Each row was made from one small tree. The marks that hang from a mark follow it in brackets, in the order of their numbers. Every link used is in the known rows. Write each row's tree.
Known rows:
z765{z674{z285}}: -.15 -.10 -.16 .34 .13 .25 -.20 .12 .04 -.41 .03 -.09 .53 -.24 .01 -.36
 .13 .16 -.13 -.09 -.02
z674{z197{z403} z285 z765}: -.07 .24 -.04 .53 .42 -.18 -.16 .54 .10 -.48 .16 -.41 .42 -.01 .48 -.16
 .56 .35 .42 -.14 -.17
z560{z197{z674{z285}}}: -.01 -.09 -.19 .10 -.02 .05 .00 .37 -.07 -.56 -.22 -.10 .71 -.13 -.01
 -.20 -.21 .21 .08 .04 -.02
z613{z433{z674{z197 z285}} z765}: -.07 -.27 -.05 .74 .34 -.02 .07 .32 .52 -.53 -.06 -.14 .74 -.04 -.12
 -.41 -.09 .33 .31 -.27 -.21
z613{z765{z674{z285}}}: -.32 -.10 -.12 .50 .07 .12 -.09 .31 .05 -.27 .13 -.39 .78 .15 .09 -.44
 -.01 .15 -.33 -.12 .02
z96{z560{z197{z674{z285 z765}}}}: -.28 -.21 -.07 .08 -.05 -.12 -.35 .77 -.15 -.46 -.33 -.44 .80 .22 -.10
 -.30 .02 .20 .09 .24 -.11
z197{z403 z674{z285 z765}}: -.06 -.02 -.14 .39 -.02 -.05 .09 .76 .12 -.48 .23 -.40 .41 .11 .45 -.20
 .47 .40 .23 -.11 .05
z765{z674}: -.09 -.16 -.06 .31 .08 .23 -.14 .01 .10 -.33 .15 .03 .30 -.63 .11 -.23
 -.07 .16 -.20 .00 -.09
z560{z197{z403 z674{z285 z765}}}: .00 .18 -.20 .17 -.04 -.20 .05 .66 -.07 -.56 .03 -.31 .71 .10 .45 -.26
 .19 .42 .17 .03 .08
z433{z674{z197{z403} z285 z765}}: .04 -.04 -.02 .51 .25 -.27 .05 .64 .29 -.43 .15 -.34 .51 -.03 .26 -.26
 .51 .30 .48 -.26 -.03
z433{z674{z765}}: -.06 -.17 .16 .44 .05 -.02 .02 .56 .35 -.34 .13 -.31 .23 -.07 -.14 -.25
 -.02 .12 .14 -.09 .07
z197{z674{z765}}: -.10 -.24 .01 .33 .01 .09 .09 .61 .12 -.50 .13 -.35 .23 -.09 .09 -.06
 .06 .23 .06 -.01 .03
z433{z674{z197 z285}}: .03 -.32 -.02 .41 .27 -.03 .03 .36 .27 -.43 -.08 -.13 .50 -.25 -.19 -.21
 .11 .08 .39 -.25 -.12
z765{z674{z197{z403} z285}}: .01 -.04 -.25 .37 .28 -.02 -.11 .09 .01 -.41 .18 .01 .57 -.58 .55 -.23
 .41 .35 .12 -.15 -.21
z403{z197}: -.18 .06 -.03 .39 -.12 .18 -.17 .10 .29 -.34 .11 .23 .14 -.52 .01 -.06
 -.30 .28 .16 -.02 -.20
z674{z765}: -.18 .13 .13 .47 .20 .07 -.19 .44 .17 -.39 .16 -.38 .16 -.05 .07 -.17
 .04 .17 .10 .03 -.06
z197{z403{z285} z674{z765}}: .07 -.13 -.25 .51 .08 -.13 .16 .63 -.02 -.38 .43 -.48 .46 -.01 .36 -.18
 .18 .52 .16 .00 -.06
z674{z197}: -.02 -.08 .05 .40 .38 .04 -.12 .15 .15 -.38 .06 -.06 .20 -.63 .13 .01
 -.07 .10 .25 -.03 -.32
z613{z433 z765{z674{z197 z285}}}: -.20 -.17 -.22 .66 .46 .16 -.13 .00 .21 -.60 -.05 -.09 .85 -.18 .17 -.46
 .04 .44 -.02 -.17 -.24
z403{z197{z674{z765}} z285}: -.14 -.27 -.27 .45 -.09 .04 .06 .44 -.02 -.51 .14 -.27 .52 .11 -.15 -.16
 -.09 .52 .14 -.03 -.05

Write each row's tree:
.07 .14 -.16 .64 .52 -.28 -.10 .41 -.04 -.36 .35 -.50 .46 -.15 .39 -.17
 .28 .47 .35 -.02 -.26 : z674{z197{z403{z285}} z765}
-.21 -.23 -.08 .31 -.23 .10 .05 .47 .18 -.54 .11 -.05 .25 -.13 .03 -.02
 -.04 .39 .13 -.06 .00 : z403{z197{z674{z765}}}
-.19 -.31 -.13 .03 -.14 -.03 -.31 .55 -.10 -.36 -.33 -.16 .75 -.20 -.09
 -.23 -.22 .13 .07 .24 -.23 : z96{z560{z197{z674{z285}}}}
.04 .14 -.12 .47 .34 -.09 -.12 .31 .16 -.37 .18 -.12 .38 -.41 .47 -.11
 .31 .30 .42 -.12 -.30 : z674{z197{z403} z285}
-.17 -.26 -.22 .29 -.25 .22 .02 .34 .17 -.54 -.02 .12 .44 -.16 -.05 -.08
 -.05 .35 .20 -.16 -.07 : z403{z197{z674{z285}}}
-.18 .05 .02 .49 .50 -.04 -.23 .46 .04 -.54 -.07 -.49 .47 .17 .03 -.20
 .41 .19 .35 -.13 -.13 : z674{z197 z285 z765}
-.10 -.21 -.16 .33 .39 .13 -.19 .04 -.01 -.49 -.07 -.08 .62 -.40 .07
 -.27 .24 .17 .04 -.15 -.17 : z765{z674{z197 z285}}
-.13 -.37 -.04 .00 -.18 -.06 -.25 .46 -.03 -.29 -.20 -.04 .53 -.59 .01
 -.09 -.46 .12 -.02 .33 -.29 : z96{z560{z197{z674}}}
.13 .08 -.32 .28 .06 -.27 .11 .53 -.23 -.45 .20 -.41 .75 -.05 .36 -.23
 -.10 .55 .11 .14 -.02 : z560{z197{z403{z285} z674{z765}}}
.28 -.24 -.20 .56 .28 -.27 .16 .30 .20 -.21 .33 -.14 .49 -.58 .18 -.16
 -.03 .34 .38 -.14 -.26 : z433{z674{z197{z403{z285}}}}
-.07 -.20 .04 .72 .05 .09 .13 .31 .66 -.36 .15 -.04 .42 -.28 -.08 -.36
 -.44 .31 .08 -.12 -.12 : z613{z433{z674} z765}
.04 -.11 -.20 .34 -.09 .05 .14 .53 .17 -.39 .25 -.10 .37 -.29 .44 -.12
 .22 .35 .21 -.12 -.07 : z197{z403 z674{z285}}
-.11 -.10 -.05 .07 -.19 -.29 -.22 .74 -.05 -.29 .04 -.24 .53 -.37 .47
 -.14 -.04 .35 .08 .32 -.20 : z96{z560{z197{z403 z674{z765}}}}
.15 -.13 -.36 .49 .38 -.12 -.05 -.02 -.12 -.31 .37 -.09 .61 -.73 .45
 -.21 .11 .46 .06 -.03 -.31 : z765{z674{z197{z403{z285}}}}
-.25 -.03 -.21 .68 .22 .27 -.14 .07 .27 -.53 .04 -.10 .76 -.04 .10 -.57
 -.05 .44 -.19 -.11 -.09 : z613{z433 z765{z674{z285}}}
.15 .03 -.17 .09 -.16 -.12 .15 .34 .02 -.39 .16 .11 .45 -.71 .57 -.03
 -.29 .36 .08 .12 -.11 : z560{z197{z403 z674}}
.10 .09 -.26 .11 -.10 -.10 .09 .43 -.03 -.46 .04 -.02 .67 -.32 .46 -.17
 -.05 .38 .15 .02 -.05 : z560{z197{z403 z674{z285}}}
-.15 -.21 -.13 .62 .41 .14 -.08 -.09 .27 -.53 .08 .03 .63 -.58 .28 -.32
 -.19 .45 -.11 -.08 -.31 : z613{z433 z765{z674{z197}}}
.06 -.23 -.32 .18 -.11 -.26 -.16 .50 -.19 -.17 .09 -.17 .73 -.52 .27
 -.18 -.34 .44 .09 .35 -.37 : z96{z560{z197{z403{z285} z674}}}
.17 .04 -.22 .58 .44 -.18 -.05 .18 .01 -.27 .35 -.20 .41 -.56 .39 -.09
 .04 .41 .35 -.02 -.39 : z674{z197{z403{z285}}}
-.02 .18 .04 .50 .37 -.20 -.11 .44 .14 -.38 .30 -.28 .21 -.38 .58 -.03
 .33 .34 .36 -.04 -.23 : z674{z197{z403} z765}
-.07 -.14 -.20 .06 -.22 -.18 -.25 .62 -.04 -.26 -.09 -.07 .71 -.38 .38
 -.19 -.05 .31 .15 .24 -.27 : z96{z560{z197{z403 z674{z285}}}}
.23 -.02 -.37 .23 -.01 -.19 .15 .32 -.17 -.36 .21 -.11 .70 -.48 .35 -.16
 -.35 .49 .10 .14 -.14 : z560{z197{z403{z285} z674}}
